Each row was made from one small tree. Brackets hold a mark, then the marks that hang from it, in the order of their numbers. Every link used is in the known rows. Write each row's tree.
Known rows:
(k_445 (k_507 (k_110 k_6))): -3.91; -0.36; -0.73; 0.58; -1.60; 1.97; -0.55; 0.12; 1.71; 1.24; -3.53; 2.82; -5.54; 2.65; -1.05; 0.45; 1.73; -1.71; -1.20
(k_358 (k_445 (k_507 (k_110 (k_6 k_764) k_280 k_514)))): -2.58; -0.88; -0.99; 3.42; -3.08; 2.45; 0.14; 0.26; 4.99; -1.11; -4.66; 0.32; -7.14; -0.10; -1.64; 3.84; 0.38; -1.72; 0.22
(k_6 (k_764 (k_280 (k_110 k_514 k_807)))): -4.12; 2.59; 1.71; 3.38; -1.79; 0.43; 0.07; -1.02; 6.82; -2.18; -1.04; 1.62; -7.26; -0.88; -0.35; 0.84; 0.06; 1.75; 0.83
(k_358 (k_110 k_280 k_514 k_807) (k_445 (k_507 k_764))): -4.02; -0.44; -0.75; 2.35; -4.67; 0.97; 0.14; 2.48; 2.91; -2.56; -2.40; -1.16; -7.31; 0.43; -2.65; 1.37; 1.74; -0.46; 2.04
(k_110 (k_6 k_764) k_807): -2.54; -0.16; 2.83; 2.60; -1.26; 2.80; -1.75; -0.37; 4.79; -1.12; -3.68; 3.24; -6.13; -1.04; -1.05; 0.85; 1.37; 2.45; -0.60
(k_764 (k_280 (k_110 k_6 k_514))): -4.01; 1.36; -0.27; 3.25; -1.25; 0.45; -0.86; -0.25; 4.43; -1.94; -1.98; 3.22; -6.39; -0.11; 0.14; 2.08; 0.71; -0.16; -1.18
(k_445 (k_507 (k_110 k_6) k_764)): -4.08; 0.37; -0.85; 0.48; -1.94; 1.56; -0.53; 0.61; -0.14; 1.43; -3.81; 1.99; -6.83; 2.78; -2.42; 1.95; 2.01; -1.55; -0.13
(k_445 (k_507 (k_764 k_280))): -4.11; 2.39; 0.32; 0.66; -1.87; -0.25; 0.19; 1.16; 0.72; 1.75; -0.41; 2.11; -5.37; 1.71; -2.87; 0.38; 1.36; 1.61; 0.58
(k_6 (k_764 k_280)): -2.50; 3.05; 1.94; 2.99; -1.74; 0.17; 0.25; 0.65; 4.01; 0.99; -0.77; 3.31; -5.67; -0.24; -1.76; 0.80; 0.03; 3.39; -0.61
(k_507 (k_110 k_6 k_514 k_807) k_445 (k_764 k_280)): -4.97; -0.88; 0.25; 3.13; -2.46; 3.05; -0.29; 0.77; 2.38; -0.91; -2.80; 0.73; -5.91; 0.58; -1.41; 5.49; 3.24; -1.24; 3.33
(k_445 (k_507 k_110)): -4.04; 1.32; -0.51; 0.18; -1.91; 0.91; 0.25; 0.51; 1.38; 1.69; -1.76; 2.20; -5.34; 3.24; -1.11; -0.75; 1.40; -1.65; -0.61
(k_110 (k_6 k_764) k_280 k_514 k_807): -2.82; -1.20; 3.07; 3.76; -1.41; 4.41; -2.34; -0.23; 6.08; -3.62; -4.85; 3.12; -5.60; -2.83; -0.91; 2.91; 1.55; 1.01; 0.23
(k_507 k_445): -2.69; 0.27; 0.52; 2.03; -1.65; 1.09; -0.49; 1.85; 1.51; 0.37; -0.77; 2.46; -4.42; 1.26; -0.95; 1.59; 2.48; 0.03; -0.50
(k_6 k_764): -1.72; 2.49; 1.91; 2.49; -1.42; 0.70; -0.70; 0.61; 3.24; 0.08; -1.85; 3.08; -6.13; 0.32; -1.45; 0.32; 0.21; 2.19; -1.35
(k_507 k_110 k_445 k_764): -3.70; 1.14; -0.59; 1.60; -2.62; 0.82; 0.59; 2.31; -0.78; 1.68; -1.64; 1.21; -6.59; 2.74; -2.26; 3.94; 2.91; -1.52; 1.12
(k_507 k_445 k_764): -2.88; 0.99; 0.35; 1.87; -1.93; 0.70; -0.45; 2.37; -0.39; 0.59; -1.08; 1.63; -5.76; 1.41; -2.42; 3.06; 2.69; 0.22; 0.54
(k_358 (k_110 k_6 k_280) (k_445 (k_507 k_764))): -3.02; -1.03; -2.05; 2.37; -4.37; 0.28; 0.41; 3.03; 1.09; 0.11; -3.84; 0.70; -7.78; 0.82; -3.58; 2.83; 2.07; 0.14; -0.34
(k_764 (k_280 k_110)): -4.30; 2.86; -0.06; 1.97; -1.81; -1.29; 0.62; 0.69; 3.13; 0.79; 0.10; 3.39; -6.25; 0.91; -0.63; 0.45; 1.18; 1.12; -1.28
(k_507 (k_110 k_280 k_514 k_807) k_445 k_764): -4.91; -1.01; 0.73; 2.44; -2.86; 3.51; -0.26; 1.94; 1.64; -1.59; -2.86; 0.59; -5.81; 0.29; -1.76; 5.33; 3.96; -2.60; 3.25

Write each row's tree:
-4.59; -2.75; -0.47; 1.35; -3.31; 2.87; 0.06; 0.98; 3.64; 0.23; -3.70; 1.16; -5.67; 0.48; -1.23; 2.14; 3.32; -1.43; 0.62 : (k_358 (k_445 (k_507 (k_110 k_6 k_280 k_807))))
-2.09; 1.51; 1.63; 4.25; -1.22; 1.86; -1.22; -0.38; 5.27; -1.66; -2.86; 3.10; -5.84; -1.21; -0.93; 2.48; -0.35; 2.03; -0.47 : (k_110 (k_6 (k_764 k_280)) k_514)
-4.46; -0.40; 0.88; 1.68; -1.34; 1.42; -1.39; -0.33; 3.90; -1.38; -2.88; 3.34; -6.66; 0.10; 0.02; 0.43; 2.50; 0.21; -1.35 : (k_280 (k_110 k_6 k_807))
-3.19; 3.72; 0.62; 3.71; -1.68; -0.61; 0.37; -0.49; 5.56; -1.32; -1.02; 2.11; -7.52; -0.31; -0.74; 1.44; -0.84; 1.29; -0.41 : (k_6 (k_764 (k_280 (k_110 k_514))))
-3.30; 1.77; -1.79; 1.53; -3.33; 0.06; 0.26; 1.32; 0.82; -0.40; -1.55; -1.18; -7.39; 2.99; -1.94; 2.05; 0.60; -2.39; 1.44 : (k_358 (k_445 (k_507 (k_110 k_514) k_764)))
-4.71; 1.40; -1.15; 1.84; -1.47; 0.10; -0.46; -0.36; 2.71; -1.00; -2.36; 1.46; -7.42; 0.96; -1.80; 2.20; 0.76; -0.61; 0.27 : (k_445 (k_507 (k_764 (k_280 (k_110 k_6 k_514)))))
-3.22; -0.53; 0.21; 3.76; -4.41; 1.28; -0.20; 2.57; 4.61; -3.43; -2.02; 0.63; -6.26; -0.63; -0.73; 1.20; 1.79; 0.10; 0.62 : (k_358 (k_110 k_280 k_514 k_807) k_445)
-5.46; -0.16; 0.71; 0.79; -2.46; 3.17; -0.55; 0.73; 2.01; -1.37; -3.21; 0.82; -5.92; 1.02; -2.03; 2.07; 2.62; -2.39; 2.47 : (k_445 (k_507 (k_110 k_280 k_514 k_807) k_764))
-5.10; 0.71; 0.49; 2.64; -2.84; 1.98; 0.51; 1.33; 2.05; -0.50; -0.98; 0.19; -5.76; 1.25; -1.50; 4.26; 2.91; -1.09; 3.82 : (k_507 (k_110 k_514 k_807) k_445 (k_764 k_280))
-3.80; -2.04; 2.42; 2.85; -1.31; 4.44; -2.76; 0.41; 4.51; -3.71; -4.07; 3.63; -4.24; -1.95; -0.09; 2.21; 2.76; -0.33; -0.10 : (k_110 k_6 k_280 k_514 k_807)
-2.48; 1.50; 0.33; 3.73; -1.12; 1.05; -1.32; -0.94; 5.24; -2.70; -3.79; 2.47; -8.18; -0.40; -0.34; 2.24; -0.44; -0.03; -1.73 : (k_280 (k_110 (k_6 k_764) k_514))
-4.31; 3.15; 0.11; 1.59; -2.61; -0.18; 0.82; 1.77; 0.14; 2.20; -0.83; 2.54; -6.44; 2.02; -2.28; 2.59; 1.76; 0.50; 0.76 : (k_507 k_110 (k_764 k_280))
-3.30; 0.42; 1.49; 3.41; -1.23; 2.09; -1.61; -1.50; 6.45; -3.49; -3.84; 1.98; -7.98; -1.06; -0.03; 1.55; 0.45; 0.35; -0.45 : (k_280 (k_110 (k_6 k_764) k_514 k_807))
-4.91; 0.26; 0.92; 2.95; -1.42; 1.52; -1.17; -0.81; 5.64; -2.70; -2.02; 2.77; -6.14; -0.78; 0.56; 1.39; 1.57; 0.25; 0.10 : (k_764 (k_280 (k_110 k_6 k_514 k_807)))
-5.61; 0.30; -0.02; 1.55; -1.58; 1.13; -0.77; -0.90; 3.87; -1.90; -2.43; 0.98; -7.18; 0.27; -1.48; 1.63; 1.55; -0.16; 1.51 : (k_445 (k_507 (k_764 (k_280 (k_110 k_6 k_514 k_807)))))
